Each row comes from the steps of one walk. Every step used is in the known rows, and no mark comes twice. Write the walk behind each row, first mark first.
Known rows:
D-X-F: -1.38  1.43 -1.05 -0.64 -0.66 -3.68  3.58  1.27  2.51 -2.15 -0.67  1.96 -2.22 -0.50 -2.09  2.46  0.56 -4.27 -1.83  1.36
V-D-P-X:  2.51 -3.37 -1.28  6.34 -2.15  1.65 -0.48 -1.25 -2.14  2.71 -2.37 -3.10 -0.92  0.50 -6.73  0.36 -1.16 -2.99 -1.26 -0.78
A-F: -0.92  0.01 -3.81  0.07  2.10 -1.73  0.19  0.33  1.82  1.61  2.72 -1.96 -3.98 -1.85  1.88 -0.60 -1.20 -0.64 -0.44 -0.72
V-D:  2.33 -2.41  1.19  4.09 -0.32  1.25 -1.07 -1.48 -1.18  0.58  0.35 -0.45 -1.65  0.98 -0.77  0.67  2.28 -5.12 -2.03 -1.81
V-J:  1.64 -0.83  1.31  4.39 -2.46 -0.83  1.04  1.62  1.80 -1.24 -1.39  0.95 -5.07 -0.20 -1.90 -1.73  2.84 -2.40  1.55  0.84
A-X-D:  0.41  0.11  0.84 -0.50 -1.33 -3.17  2.23  5.31  0.78  2.06 -0.14  1.93 -2.53 -2.60 -3.39  0.40  0.72 -3.46 -0.19 -0.72
X-P-D:  2.41 -0.48  3.31  1.18 -3.55  0.72 -0.28  4.79 -3.73 -2.99 -0.22  0.80  0.76 -5.09 -1.87  1.03  0.86 -1.84  3.67 -0.43
D-P:  1.81 -2.23  0.75  2.49 -1.70 -0.11 -2.98  0.03 -0.73  3.07 -2.21 -1.38 -0.73  1.30 -2.48  0.15 -4.02  3.20  0.95  2.21
J-X-A:  5.25 -2.80  0.97  0.97 -1.72 -1.72 -0.02 -0.15 -1.32  2.07  0.38 -1.37  1.97 -1.60  1.67  2.07  0.07 -2.86  2.79 -2.85
A-X-F:  2.28  1.87 -0.28 -0.32  0.74 -3.54  0.39  3.09  0.46 -3.05 -1.09  0.59 -4.75 -1.08 -2.86  0.79  2.25 -4.28 -2.22 -0.46
X-P-D-V-J:  4.18  0.31  3.89  5.04 -3.88 -1.46  0.68  3.87 -1.88 -3.24 -0.86  2.56 -2.23 -4.22 -3.33  2.19  2.81 -2.16  5.35  0.70
P-D-V-J-X:  7.89  1.60  0.57  5.40 -2.81 -0.70 -2.54 -1.69  0.90 -3.81  0.02  2.54 -1.87 -2.30 -3.30  0.53  0.25 -1.26  2.66  0.93
V-D-X-F:  1.27 -1.22  0.38  3.46 -0.91 -1.59  1.82 -0.31  0.87 -1.16 -0.03  1.30 -3.34  0.59 -2.48  2.64  2.78 -8.45 -3.42 -0.64
V-D-X:  0.19 -1.59 -0.34  4.43 -1.39  0.18  1.22 -0.34  1.92  0.14  0.75  0.38 -1.79  1.27 -3.38  2.07  0.66 -6.44 -1.75 -0.22
P-X-F: -0.44  1.58 -3.78 -0.85 -0.20 -1.62  5.43  0.20 -1.99 -2.14 -2.67 -1.57 -0.19 -3.20 -5.09  0.03  2.06 -3.32 -2.13 -1.77
J-X-F:  6.34  0.19  0.81 -0.91 -0.60 -1.82 -1.26 -2.01 -1.98 -1.60  1.54 -0.49 -0.62 -3.87  1.27 -0.58  2.13 -3.14 -0.05 -3.34
P-X: -1.69  1.14 -4.55  0.39 -0.65  0.60  4.79  0.19 -0.76 -0.46 -1.51 -2.63  1.84 -2.61 -6.15 -0.67 -0.55 -0.67  0.08 -1.15
X-A:  0.19 -3.04  1.13  0.76 -0.69 -2.70  2.33  2.33 -0.71  2.40 -2.79  0.14  0.57  2.24  1.93  4.01  0.58 -2.71  0.84 -0.11
X-P-D-V:  3.43  0.66  3.20  2.69 -2.57 -1.07  0.13  3.12 -2.69 -2.66 -0.11  2.13  0.32 -4.14 -2.35  3.14  1.31 -0.93  4.55  0.26
J-X:  5.03 -0.19  0.07  0.29 -1.27  0.50 -1.86 -2.04 -0.81  0.17  2.66 -1.62  1.43 -3.29  0.14 -1.15 -0.28 -0.68  2.15 -2.76
P-D-V:  4.37  2.34 -0.24  2.44 -0.59 -0.36 -2.22 -1.65  0.19 -2.95 -0.45  2.81  0.60 -0.53 -2.23  2.18 -1.42  0.45  0.53  1.82
D-X-J: -3.20  2.24  1.34  2.08 -0.28 -3.15  1.31  1.19  2.45 -1.06 -1.53  0.18 -1.16  1.52 -1.75  2.97 -3.16 -1.67  0.58  3.13

Which walk is each row?
 3.75  1.85  1.65  2.95 -1.85 -2.19 -0.11  5.50 -0.53 -3.57 -0.15  1.18 -2.55 -3.77 -5.93  2.65  0.75 -2.54  3.59  0.31 -> A-X-P-D-V
-0.19 -0.24 -0.49  3.84 -1.45 -1.02 -0.54  0.03 -2.35  2.16 -4.99 -4.12  0.01  0.48 -6.25  0.59 -5.33  2.60  1.28  2.20 -> D-P-X-J
 0.59 -3.39  2.75  0.17 -3.34 -2.53  0.63  2.85 -1.70  6.70 -2.08  2.02 -0.36 -1.64 -1.12  0.48 -1.84  0.48  0.65  0.70 -> X-D-P
 0.99  0.53  1.92  1.47 -1.48 -1.90  1.24  6.58 -0.69 -1.60  0.14 -0.53 -2.99 -3.32 -4.47  1.24  1.67 -2.97  3.14 -0.78 -> A-X-P
-1.33  1.02 -2.90  0.46 -1.42 -3.16  7.62  0.64 -0.66  3.38 -1.77  0.97  1.70 -3.73 -5.84  1.80  1.03 -1.39  0.90 -1.28 -> P-X-D-V
 5.52 -3.05  2.38  0.48 -3.98 -1.61 -1.41  0.05 -2.11  5.60  0.98 -0.04  1.14 -4.58 -0.76 -0.68 -1.83 -0.30  2.72 -2.20 -> J-X-D-P
 0.38  2.81  2.30  2.34  1.28 -3.09 -1.86  2.97  0.42 -2.03 -1.92 -1.30 -3.83  1.06 -2.47  1.26 -1.48 -1.86  0.07  1.28 -> A-X-J
 1.52 -1.37  1.32  1.05 -2.41 -3.24  0.33  5.35  0.33  4.08 -1.66  1.17 -3.05 -1.72 -4.98  0.52 -1.79 -1.37  0.43  0.63 -> A-X-D-P
 1.02 -0.48 -0.73  1.46 -3.28 -0.82  1.11  2.92  1.63 -2.35 -2.16  2.06  1.36 -0.34 -3.01  3.61 -3.11 -3.62  0.31  2.33 -> P-D-X-A
 8.01 -0.04  1.19  5.85 -3.03 -2.10 -1.37 -0.51  0.62 -2.47 -1.51  2.60 -1.72 -1.24 -2.31  2.52  0.58 -2.68  3.08  0.94 -> P-D-V-J-X-A
 0.36  2.59  0.90  2.06 -1.92 -0.49 -1.66  1.45  1.05 -4.49 -1.88  1.35  0.28 -0.53 -3.11  1.88 -4.38 -2.02 -0.03  3.26 -> P-D-X-J
 0.61 -0.45 -2.80  1.44 -2.18 -1.65  1.25  3.27  2.56 -1.54 -0.81  1.12 -0.66 -1.31 -2.07  3.29 -3.74 -3.96  0.15  2.00 -> P-D-X-A-F
 1.40 -0.95 -2.33  1.84 -1.85 -1.43  1.29  0.17 -2.31  1.25 -4.31 -2.64 -0.85 -1.26 -6.53  0.18 -2.35  0.67 -0.74  0.79 -> D-P-X-F
 6.11  0.46  2.78  6.50 -2.39 -3.64  1.06 -0.49  0.86 -0.45  0.94  1.57 -3.96 -2.55 -2.33  1.92  4.03 -1.48  5.99 -0.53 -> D-V-J-X-P
-0.51  0.68 -2.14  2.71 -2.63 -3.58  8.09  1.37  0.20  2.84 -2.50  1.57 -0.91 -3.93 -6.91  0.78  2.39 -2.60  1.65 -0.79 -> P-X-D-V-J
 7.14 -1.37  3.50  5.44 -5.71  0.01 -0.86  3.05 -1.14 -3.02  0.58  0.25 -3.44 -6.04 -3.03 -1.96  3.16 -4.06  5.58 -1.56 -> V-J-X-P-D
 2.84  0.94  1.79  1.74 -2.56 -0.57 -0.42  6.88 -1.28 -3.86 -0.22  0.14 -2.18 -4.51 -5.58  0.94  0.50 -3.36  2.80 -0.26 -> A-X-P-D
 5.06 -1.99  2.82  3.58 -4.73 -1.93  1.29  1.78  0.42  1.75  0.59  1.69 -3.71 -4.56 -1.26 -2.51  3.37 -4.26  3.12 -2.04 -> V-J-X-D
-2.40 -1.53 -0.84  1.09 -1.75 -3.42  4.74  3.15  3.35  1.42 -1.77  1.01  0.29  1.89 -1.74  5.09 -1.44 -3.85  1.02  1.84 -> D-X-A
-2.43 -0.13 -2.81 -1.01 -2.35 -1.18  7.16  2.44 -1.56  3.08 -1.82 -0.08  2.13 -4.74 -5.66 -0.33  0.58 -2.31 -0.01 -2.04 -> P-X-D
 1.48  1.38  0.82  0.96 -0.43 -5.05  2.65  3.52  1.71  2.50 -0.18  3.19 -3.00 -1.59 -3.76  2.62  1.20 -2.50  0.65  0.03 -> A-X-D-V
-2.67  0.03  0.96  1.24 -3.05 -1.92  4.47  4.85  1.51 -0.62  0.60  0.81 -0.30 -2.73 -3.63  2.95  0.02 -2.81  3.55  0.95 -> D-X-P
 2.17 -5.03 -2.65  6.74 -1.48 -0.66  0.78  0.06 -1.55  4.72 -2.41 -4.07 -2.61  0.71 -4.79  2.18 -1.60 -4.75 -0.90 -1.13 -> V-D-P-X-A-F
 5.97 -3.28  3.15  4.87 -5.62 -2.08 -0.10  1.79  0.18  3.19 -0.59  0.95 -4.16 -3.90 -2.50 -2.30  1.46 -2.52  3.61 -0.88 -> V-J-X-D-P
